Each row was made from one small tree. Brackets hold a mark, then the marks that hang from it, in alphabetical order. Every link used is in the known rows. Write each row's tree.
Known rows:
[vabipo balaz pama safu]: [-2.475  0.347 -1.496 -1.407 -0.621  0.433  0.450 -2.471 -4.164 -2.588
 -1.944  1.001 -4.354 -0.188  0.582  3.064]
[baza [tebi [konis [vabipo balaz [pama vifum] safu]]]]: [-1.163  1.203 -3.201 -0.781 -4.405 -0.663 -2.077  0.009  1.102 -2.274
 -0.313  1.220 -3.108  1.278  3.244  4.490]
[baza [tebi [konis [vabipo balaz pama [safu vifum]]]]]: [-1.321  0.530 -1.863 -1.588 -4.599 -1.158 -2.305 -0.666 -0.410 -1.095
 -0.298 -1.585 -4.035  1.681  4.309  2.966]
[baza [tebi [konis [vabipo balaz pama]]]]: [-0.133  3.482 -3.397 -1.480 -3.063 -2.112 -1.680 -2.008  1.133 -4.333
  1.255  0.183 -3.546  2.243  2.807  3.173]
[konis [vabipo balaz pama safu]]: [-1.716  0.623 -2.182 -1.221 -1.217  1.764  1.502 -1.863 -3.992 -3.733
 -0.162  1.679 -3.662 -0.473  1.213  4.297]
[tebi baza]: [ 0.600  3.554 -1.825 -0.559  0.063 -0.872  1.716 -1.333 -1.328 -7.894
  1.939 -0.447 -3.795  0.004  0.385  0.888]
[konis vabipo]: [ 1.219  3.590 -2.181 -0.753 -0.087  0.267  3.113  0.982 -1.128 -7.152
  2.857  1.320 -3.838 -0.586  1.191  1.695]
[balaz [vabipo safu]]: [-1.472  0.657 -0.110 -0.673 -0.478 -0.191  1.186 -0.618 -3.019 -1.726
  0.579  1.505 -5.170 -1.696  0.935  1.576]
[pama vabipo vifum]: [ 1.766  2.596 -2.303 -0.840 -1.011  0.459  1.958  3.100  0.827 -8.082
  0.820  1.047 -1.821 -1.236  2.749  2.700]
[balaz [vabipo pama [safu vifum]]]: [-1.986 -1.044  0.126 -1.228 -1.367 -0.591  0.599 -0.745 -4.054  0.500
 -0.665 -0.728 -3.311 -0.839  2.202  2.229]
[balaz [vabipo pama safu]]: [-1.872 -0.323 -0.498 -0.471 -0.128 -0.932  0.943 -2.452 -3.958 -0.420
 -0.352  1.033 -3.969 -0.798  0.430  2.428]
[safu vifum]: [ 0.234  2.467 -0.589 -1.665 -0.740 -0.665  1.908  2.097 -1.704 -5.032
  1.044 -1.763 -3.235 -0.209  2.332  0.297]
[tebi baza [konis [vabipo safu]]]: [ 0.888  1.880 -2.463  0.163 -1.254  0.798  0.109 -1.316  0.892 -6.254
  1.849  0.701 -4.400  0.480  1.792  1.594]
[baza [tebi [konis [vabipo balaz pama safu]]]]: [-1.062  1.573 -2.899 -0.995 -3.862 -1.555 -1.983 -2.481 -0.168 -2.133
  0.174  0.475 -4.808  1.665  2.537  3.438]
[balaz vabipo]: [-0.383  2.876 -0.444 -1.114  0.035 -0.870  1.477 -0.239 -1.705 -4.153
  1.544  1.211 -3.811 -0.992  1.522  1.223]
[konis [vabipo pama safu]]: [-0.142  0.825 -2.114 -0.371 -0.747  0.566  2.472 -1.321 -3.319 -3.663
  0.923  1.055 -4.136 -0.174  0.437  2.784]
[safu [vabipo balaz pama] vifum]: [-2.716  0.609 -0.183 -3.141 -1.290  0.580 -0.676 -0.204 -4.267 -2.156
 -1.400 -0.989 -1.379 -2.563  4.443  1.360]
[konis [vabipo balaz]]: [-0.490  3.634 -2.106 -1.724 -0.628  1.401  2.140  0.276 -1.704 -6.914
  1.586  1.818 -3.337 -0.832  2.180  3.186]
[vabipo balaz [pama vifum]]: [-1.410  2.362 -2.264 -1.376 -0.452  0.734  0.741  0.393 -1.935 -4.705
 -1.256  1.164 -1.195 -0.115  1.915  3.767]

Write each row's tree:
[-1.498 -0.215  0.658 -1.263 -1.581 -0.316  0.917  1.017 -3.285 -0.777
  0.346 -0.462 -4.342 -1.699  2.845  1.309] | [balaz [vabipo [safu vifum]]]
[-0.775  0.489 -1.426 -2.160 -1.494  1.648  0.956 -0.356 -2.237 -5.653
 -1.047  1.033 -4.055 -2.038  2.555  3.476] | [pama [vabipo balaz safu]]
[-0.921  0.573 -1.704 -1.457 -1.933  2.104  0.825  2.035 -1.136 -5.759
 -1.695  1.790 -2.696 -2.437  3.414  4.848] | [pama [vabipo balaz safu] vifum]
[-2.397  1.346 -1.526 -2.042 -0.755  1.193 -0.324  0.614 -2.492 -3.138
 -1.589  1.448 -0.711 -2.867  3.456  2.699] | [safu [vabipo balaz [pama vifum]]]
[-2.509  0.042 -1.937 -1.048 -1.223  1.088  0.548  0.154 -3.204 -2.612
 -2.357  1.433 -2.365 -0.529  1.517  4.265] | [vabipo balaz [pama vifum] safu]
[ 1.414  3.370 -3.613  0.000 -3.442 -2.589 -0.602  1.128  3.298 -4.530
  1.892  0.423 -2.319  2.365  2.673  2.794] | [baza [tebi [konis [vabipo [pama vifum]]]]]
[ 1.547  3.140 -3.320  0.186 -0.312 -0.163  0.134 -2.934  1.150 -7.379
  1.740 -0.100 -2.311  1.895  1.560  2.208] | [tebi baza [konis [vabipo pama]]]
[-2.733 -0.469 -0.531 -2.143 -1.605  0.483  0.147 -0.858 -4.769 -1.903
 -2.358 -1.106 -3.372 -0.364  2.525  2.915] | [vabipo balaz pama [safu vifum]]
[ 0.736  0.630 -1.878 -0.710 -1.701  1.196  1.814  2.612 -0.135 -5.831
 -0.355  1.245 -3.177 -2.067  2.568  3.079] | [pama [vabipo safu] vifum]
[-1.632 -0.473 -0.886 -0.101 -1.009  0.007  0.790 -0.197 -2.360 -0.581
 -0.858  1.841 -2.508 -1.172  1.299  3.514] | [balaz [vabipo [pama vifum] safu]]
[ 0.049  0.541 -2.411  0.074 -1.181  1.368  2.438  0.930 -1.970 -3.775
  0.395  1.772 -2.694 -0.411  1.139  3.661] | [konis [vabipo [pama vifum] safu]]
[-1.600  1.592 -1.661 -1.573 -1.110  2.102  1.842 -0.092 -3.195 -4.863
  0.627  1.983 -4.470 -1.551  1.780  3.691] | [konis [vabipo balaz safu]]
[ 0.304  3.810 -2.804 -1.313 -0.963  1.378 -0.467 -1.507  1.201 -8.337
  1.333  0.919 -2.652  0.526  2.834  3.006] | [tebi baza [konis [vabipo balaz]]]
[-1.486 -0.226 -1.229 -1.633 -1.992  1.560 -1.125 -0.396 -1.202 -2.650
 -1.576 -0.385 -2.629  0.792  4.281  3.517] | [tebi [konis [vabipo balaz pama [safu vifum]]]]
[ 0.485  1.341 -3.480  0.421 -4.039 -2.001 -1.083  0.571  2.203 -2.538
  0.894  0.645 -3.699  1.711  2.436  2.967] | [baza [tebi [konis [vabipo [pama vifum] safu]]]]
[-2.497  1.466 -1.229 -2.422 -0.445  0.274 -0.328 -1.908 -3.823 -3.099
 -1.102  0.863 -2.239 -2.578  2.755  1.587] | [safu [vabipo balaz pama]]
[-0.917  2.205 -2.323 -1.278 -3.984 -1.157 -1.615 -0.513  0.873 -3.252
  1.098  1.075 -5.910  0.541  3.263  2.766] | [baza [tebi [konis [vabipo balaz safu]]]]
[-1.780 -0.320 -1.081 -1.726 -1.743  1.864  1.092 -0.137 -4.364 -2.687
 -0.609 -0.215 -2.930 -0.709  3.057  4.170] | [konis [vabipo balaz pama [safu vifum]]]
[-0.994 -0.204 -0.345 -2.549 -2.285  1.666  0.522  1.337 -2.818 -4.715
 -1.505 -0.887 -3.279 -2.132  4.393  3.415] | [pama [vabipo balaz [safu vifum]]]
[ 0.339  0.527 -2.914  0.328 -1.334  1.032  0.223  0.658  1.243 -3.553
 -0.654  1.711 -2.493  0.675  2.172  3.038] | [tebi [konis [vabipo [pama vifum] safu]]]
